Each row was made from one small tree. The marks that hang from a mark follow it in brackets, in alphabetical order. Every link used is in the known rows. Write each row's tree.
Known rows:
P(M(S) T(L U)): [ -7.1  19.8   1.9   3.9  -0.3 -18.2 -24.1   6.6   7.3   1.1 -15.3 -11.1
  24.8   3.2   9.6 -24.4  -3.8 -14.6 -17.2  -9.3  14.8 -14.2 -13.2  17.4]
G(P(M T)): [ -7.9  13.7 -13.5   2.1  -2.4  23.5  -3.0  -7.2   2.2   4.1   3.0  -8.3
  14.4  -6.1   4.4   7.4  -1.3 -28.4 -11.6 -10.7  23.2   2.9 -14.0  32.5]
C(G(P(Q))): [ -2.1  15.2 -13.2  -8.0  -1.1  -1.2   1.4  -1.1  -4.1  18.8  -3.3 -10.4
  -0.9  -3.3  -6.2  -0.6  -1.4 -35.8   4.6  -8.9  15.6   8.7  -1.7  29.1]
G(C P(Q T(U))): [ -2.3  24.4  -2.4  -2.9  -5.5   0.2  -1.0  -3.9  -9.2  17.8  -9.4 -10.8
  10.4  -1.9  -2.3  21.6  -9.5 -17.8   1.1 -16.6  23.4  13.8 -16.1  19.7]
T(L(D)): [ -9.2   6.2   4.0   0.3  -3.0 -33.4 -10.7   3.0   4.3  -4.5 -14.4  -6.1
  10.4   3.7  -3.3  -9.4  14.9 -16.1   0.9  -3.0   8.2  -9.2   9.5  11.7]
L(D(R)): [ -9.6  12.2  10.7   0.9   1.9  15.1 -10.1   4.5   4.0  -0.1  -2.4  -9.4
  10.0   7.1  -5.9   4.4  13.5 -18.7  -0.6  -3.0   7.2   2.1  12.9   4.0]
G(P(M)): [ -8.0   6.9 -16.9  -2.9  -0.8  33.5  -2.4  -5.4   3.8   4.9   2.6  -5.6
  11.0  -6.2   0.2   2.3   0.5 -18.6  -2.7  -6.9  13.4  -4.7  -5.5  22.7]
U(T(L P(M Q))): [ -2.0  12.1   2.1 -13.6   1.2 -19.9   6.2   2.6  -3.6  17.5 -16.9  -2.6
  -1.7   0.4  -5.3 -11.7  -0.1 -18.4  -3.4  -4.2  14.1 -15.8 -12.4  15.1]
M(P): [ -4.2  13.3   3.6  -7.8  -0.2  -5.2  -2.1 -13.0  -3.8   6.0 -11.7 -12.9
   2.5  -7.0   0.4   3.7   7.1 -21.6  -0.4  -7.3   4.1  -7.4   5.0  18.5]
D(R): [ -8.0  11.6   5.8  -1.1   3.1  21.2   2.9  -0.7  -3.3   1.9   4.5 -10.4
   9.4   3.9  -1.4   6.1   3.9 -21.0  -2.2  -3.5   6.6   2.3  14.8   0.2]
T(L P U): [ -1.5  15.2  15.0  -3.9  -1.5 -15.5   6.3   0.3  -0.3   5.6 -21.6 -12.9
  13.9   7.2   0.3  -5.0   3.0 -12.9   5.9  -6.5   3.7  -9.9  -6.1   3.6]
M(P(Q T) S): [ -1.8  27.0   3.2  -3.8   6.5 -32.7 -16.1 -13.8  -4.6  14.1 -18.8 -17.9
   3.4  -7.1   4.7  -6.4   0.8 -15.2 -10.4 -11.3  17.3   3.1 -12.3  36.4]
L(D): [ -6.7   6.6   2.8  -4.9  -3.4 -13.1 -10.0   2.6   5.4  -1.5  -8.3  -8.3
   4.1   1.7  -5.5   1.0  13.0 -14.0   2.7  -4.3   9.7  -2.3   7.1  19.0]
C(G(P(M Q(S) T))): [ -3.7  24.0 -22.0 -12.5   1.6  13.2 -13.8  -8.4  -8.0  21.2   2.6 -13.0
   6.1  -9.6  -2.7   1.9 -10.8 -57.7 -11.3  -6.6  31.8  17.8 -10.9  30.1]
G(C P(Q T(L(D)))): [ -9.0  19.9  -6.7   3.9  -5.8 -32.8  -7.3  -4.1  -7.6  10.6 -15.5  -6.7
   9.7  -0.7  -6.1   8.5   4.4 -20.4  -1.5 -11.9  28.3   7.0  -9.9  24.5]
P(M T): [ -7.9  13.1  -4.5  -2.9  -4.2  11.3  -6.1  -1.1   5.1  -0.2  -0.3  -9.3
   6.9  -2.9   4.0   4.6  -2.5 -28.2 -14.7  -7.7  20.7   2.0  -8.6  24.0]
T(L(D(R)) P U): [ -5.7  21.3  27.5   1.8   2.0   2.6  -7.1   8.9   3.7   4.4 -20.8 -11.2
  20.8  15.6  -4.1  -3.8  12.9 -15.5   3.3  -4.3   2.4  -8.3   0.4  -6.4]
Q(C(G(P(M))) S): [ -6.0  17.0 -26.9 -13.8  -3.6  31.2 -16.1  -5.1 -20.3  19.1  10.7  -8.2
   6.7 -13.9  -2.5  -2.8  -3.2 -52.6  -2.7  -5.7  24.3   7.2  11.5   3.5]
Q(C S): [ -3.6  12.6  -8.5 -14.4  -1.9  -1.1  -9.4  -6.8 -25.4   9.0   5.5 -10.4
   3.8  -9.0  -1.1   6.0  -0.4 -22.3   4.8  -2.4  15.6  12.0  25.4 -11.5]
G(P): [ -5.2   5.6  -9.6   0.1  -0.7  10.5   6.3  -9.6  -3.4   6.6   1.9  -9.8
  12.4  -4.3  -0.9   7.3   4.3 -16.7   5.1  -7.9  10.8   0.4   2.2  20.3]
Q(S): [ -4.3   8.0  -8.4 -13.5   2.8  -1.4  -4.1 -10.9 -11.4   4.3   2.9 -12.3
   9.2  -5.1  -2.3   5.2   1.6 -24.2   1.8  -0.7  11.6   7.1  16.0   2.6]
Q(C(G(P(M T))) S): [ -5.7  22.1 -24.5  -8.2  -5.4  21.9 -17.5  -3.7 -21.8  17.8  13.3 -10.7
  10.3 -14.4   2.1   1.9  -5.2 -62.1 -11.1  -8.8  33.7  12.2   4.3  11.7]

Which tree is each row?
[  0.6  19.5  12.6  -6.3  -1.6 -15.2  -8.8   5.2   1.8   9.7 -13.7 -12.5
   3.3   4.4   1.5   7.9  -8.0 -13.2  -1.4 -10.2  16.0  13.7  -7.4  19.2] : P(Q T(U))
[ -2.7  23.3  23.8  -1.3  -0.6 -48.5 -27.0   3.0   4.5  11.1 -37.5 -13.7
   7.9   3.1   0.1  -4.0   5.7 -18.4  -5.5 -10.1  13.3  -0.8  -6.1  23.2] : M(P(Q T(L(D) U)))
[  5.6  32.1   5.2 -24.4  -0.2  -3.7 -10.4   2.9 -22.8  30.3 -12.5 -15.3
  -5.2  -2.1  -6.8   3.0  -7.7 -37.1  10.6  -5.4  16.6  19.1   4.9  -8.6] : T(P(Q(C(G) S)) U)
[ -7.4  24.6  -5.3  -6.2  -7.4 -18.2 -16.6  13.6 -11.9  14.9 -11.4  -5.6
  -8.4  -3.3   1.9 -13.4  -9.1 -45.1 -12.6  -8.1  29.1   8.7   0.7  11.6] : P(M Q(C(G)) T(L))
[ -2.3  20.5  11.7  -8.2   1.4 -44.3 -27.8   3.7  -3.0   8.8 -21.6 -12.0
  14.6   4.6  -2.0  -0.2   0.0 -20.9  -2.4  -2.7  19.8  11.5   2.6   9.2] : P(Q(S) T(L(D) U))
[ -1.6  17.3  -3.0  -9.8   6.4 -34.7  -4.7   2.0  -3.0  20.3 -17.9  -5.7
   5.5  -0.4  -2.5 -27.0   0.9 -10.1  -7.0  -5.8  15.8 -22.1 -17.7  21.4] : U(T(L P(M(S) Q)))
[ -0.6  20.8   3.2 -19.5   5.3   2.3 -10.8   0.0  -0.8  17.4 -21.5 -12.0
   6.8   1.8  -4.3  -6.8  -8.4 -18.5   0.9   0.4  12.7   6.2 -10.3  -1.8] : T(L P(M Q(S)) U)
[-10.7  12.1 -24.1  -6.0  -6.0  32.1   1.7  -9.0  -5.6   7.5   4.5  -5.1
  10.3  -8.9  -4.2   9.9  -1.7 -22.7  -3.3 -10.6  17.8  -2.9 -11.2  15.6] : G(C P(M))
[ -3.1  17.8 -11.5 -16.8  -4.6  -5.6 -11.9  -2.6 -26.4  15.1   6.1 -11.2
  -0.1  -9.0  -3.3  -1.0   0.1 -48.8   2.5  -3.7  17.9   8.6  25.6  -8.2] : Q(C(G) S)
[ -3.0  25.6  28.4  -2.0   6.1  -6.1  -9.9  11.9   5.9  12.4 -27.4 -11.6
   9.2  16.1  -7.5  -3.8   7.3  -9.2   5.1  -3.3   6.0   3.9  -2.8  -2.2] : T(L(D(R)) P(Q) U)
[  1.6  23.4  -3.7 -10.2  -0.7   2.3 -17.7  -6.4 -25.2  23.7  -3.6 -13.3
  11.3  -6.6   2.6  16.3 -11.4 -21.6   5.3 -10.0  26.7  27.3   6.0   2.4] : G(P(Q(C S) T(U)))
[ -6.6  15.8   8.3   2.5  -2.0 -33.8  -4.3 -11.1  -7.7   1.6 -17.9 -13.0
  11.7  -4.9   6.7  -4.3   6.1 -33.4 -10.3  -9.3  12.1  -8.4   0.9  21.0] : M(P(T(L)))
[ -3.8  20.8 -19.1 -11.7   0.3  20.2 -17.7  -9.6 -20.7  20.6   4.8  -8.4
   4.0 -12.8   1.5  12.7 -11.3 -28.1  -5.4  -6.3  34.8  25.9   2.4  12.3] : G(P(M Q(C S) T))
[ -5.3  14.0   0.2  -4.2   2.8 -38.4 -14.4   3.4   3.9  11.0 -17.6  -4.4
  17.8   0.9  -3.9 -28.0  16.0 -13.6  -7.8  -5.8  13.3 -34.5 -14.2  23.1] : U(T(L(D) P(M(S))))
[ -4.3  12.6 -12.7 -21.7   5.1  14.6 -13.4  -6.0  -3.3  12.2  -3.3  -9.0
  -2.9  -6.2  -5.8   0.6  -8.9 -20.1  -3.4   1.9  17.9  13.8   3.3   7.8] : P(M Q(S))
[ -5.3  16.7  -2.5  -8.3  -0.6   4.8  -8.8   2.3   4.6   7.6  -7.4  -7.5
  -5.0  -2.0   0.9   3.5  -8.8 -19.9 -12.3  -6.6  24.0  13.0 -11.9  28.3] : P(M Q T)
[ -0.8  30.6   5.9 -10.0  -5.7 -23.2 -14.7  -2.7 -20.1  22.9 -15.2 -13.7
 -13.4  -9.7   0.9   3.3  -2.8 -48.0  -7.4 -12.6  23.1  12.1   4.7  20.1] : M(P(Q(C(G)) T))
[ -1.7  16.8 -18.9 -15.0   3.8  -0.2  -4.5  -9.7 -12.6  22.0   1.7 -13.6
   3.7  -8.0  -7.4   1.4  -3.3 -44.9   5.3  -4.2  19.1  15.1   6.0  20.7] : C(G(P(Q(S))))
[ -4.7  25.1  16.4   6.3   0.8 -51.7 -34.0  -1.3   3.9   4.2 -31.4 -16.5
  25.7   1.6   6.6 -19.6  13.0 -15.8 -11.3 -12.2  10.3 -19.2  -8.5  25.5] : M(P(T(L(D) U)) S)
[  0.8  13.7   5.2 -18.2   4.8 -54.6  -4.7  -3.5 -12.8  19.8 -18.6  -6.7
   6.6   0.2 -10.8  -6.2  10.1 -23.2   6.0   0.1  16.3  -8.0   5.8   7.2] : U(T(L(D) P(Q(S))))
[ -3.9  24.1   2.3   0.6   3.2 -28.2 -13.8 -16.0  -3.8   6.9 -12.4 -18.5
  12.5  -7.7   7.8  -6.9   6.5 -19.2 -12.9 -12.2  14.9  -8.6  -7.3  32.0] : M(P(T) S)
[  0.7  20.8  14.4 -16.1   5.3 -33.4 -16.1   0.7  -2.3  14.9 -27.6 -12.9
   9.5   6.4  -8.9  -5.6   4.2 -13.4   9.2   0.1  11.1   7.1  -2.1   0.1] : T(L(D) P(Q(S)) U)
[  1.0  25.3  18.1  -8.5   0.6 -15.6 -12.7  -4.2  -2.5  14.9 -23.4 -15.5
   1.2  -1.6   3.0   8.0  -4.3 -19.4  -4.5 -12.0  12.7   7.2  -8.7  22.9] : M(P(Q T(U)))
[ -8.1  21.7 -10.6  -1.3  -8.8  28.6  -6.3  -2.7  -3.2   9.7  -3.0  -9.7
  19.9  -4.6   0.8  16.4  -7.5 -27.8  -9.5 -16.3  23.2  -1.5 -21.3  17.9] : G(C P(M T(U)))
[ -2.0  11.9  -0.4 -13.0  -1.7   4.7   9.1  -1.6  -2.2  12.8  -3.8  -4.3
   4.1  -3.5  -4.4   0.4   3.9 -24.9  -3.3  -6.9  12.6 -20.3 -12.8  17.3] : U(T(P(M)))
[ -1.7  20.8  -1.8   2.2  -7.2  -0.5  -4.6   2.8  -1.8  12.2  -2.8 -14.7
  18.8  -0.4   2.9   3.4  -1.0 -46.9  -3.5 -15.2  17.9  -0.1  -9.2  26.1] : C(G(P(T(U))))
[ -7.5  12.9  -1.4  -5.9  -0.9   1.5   5.7  -2.5   4.5   3.0 -13.5  -8.3
   7.3   1.0  -0.4  -9.9   2.7 -20.4  -4.2  -3.2  10.0 -10.7 -11.4  11.6] : T(L P(M))
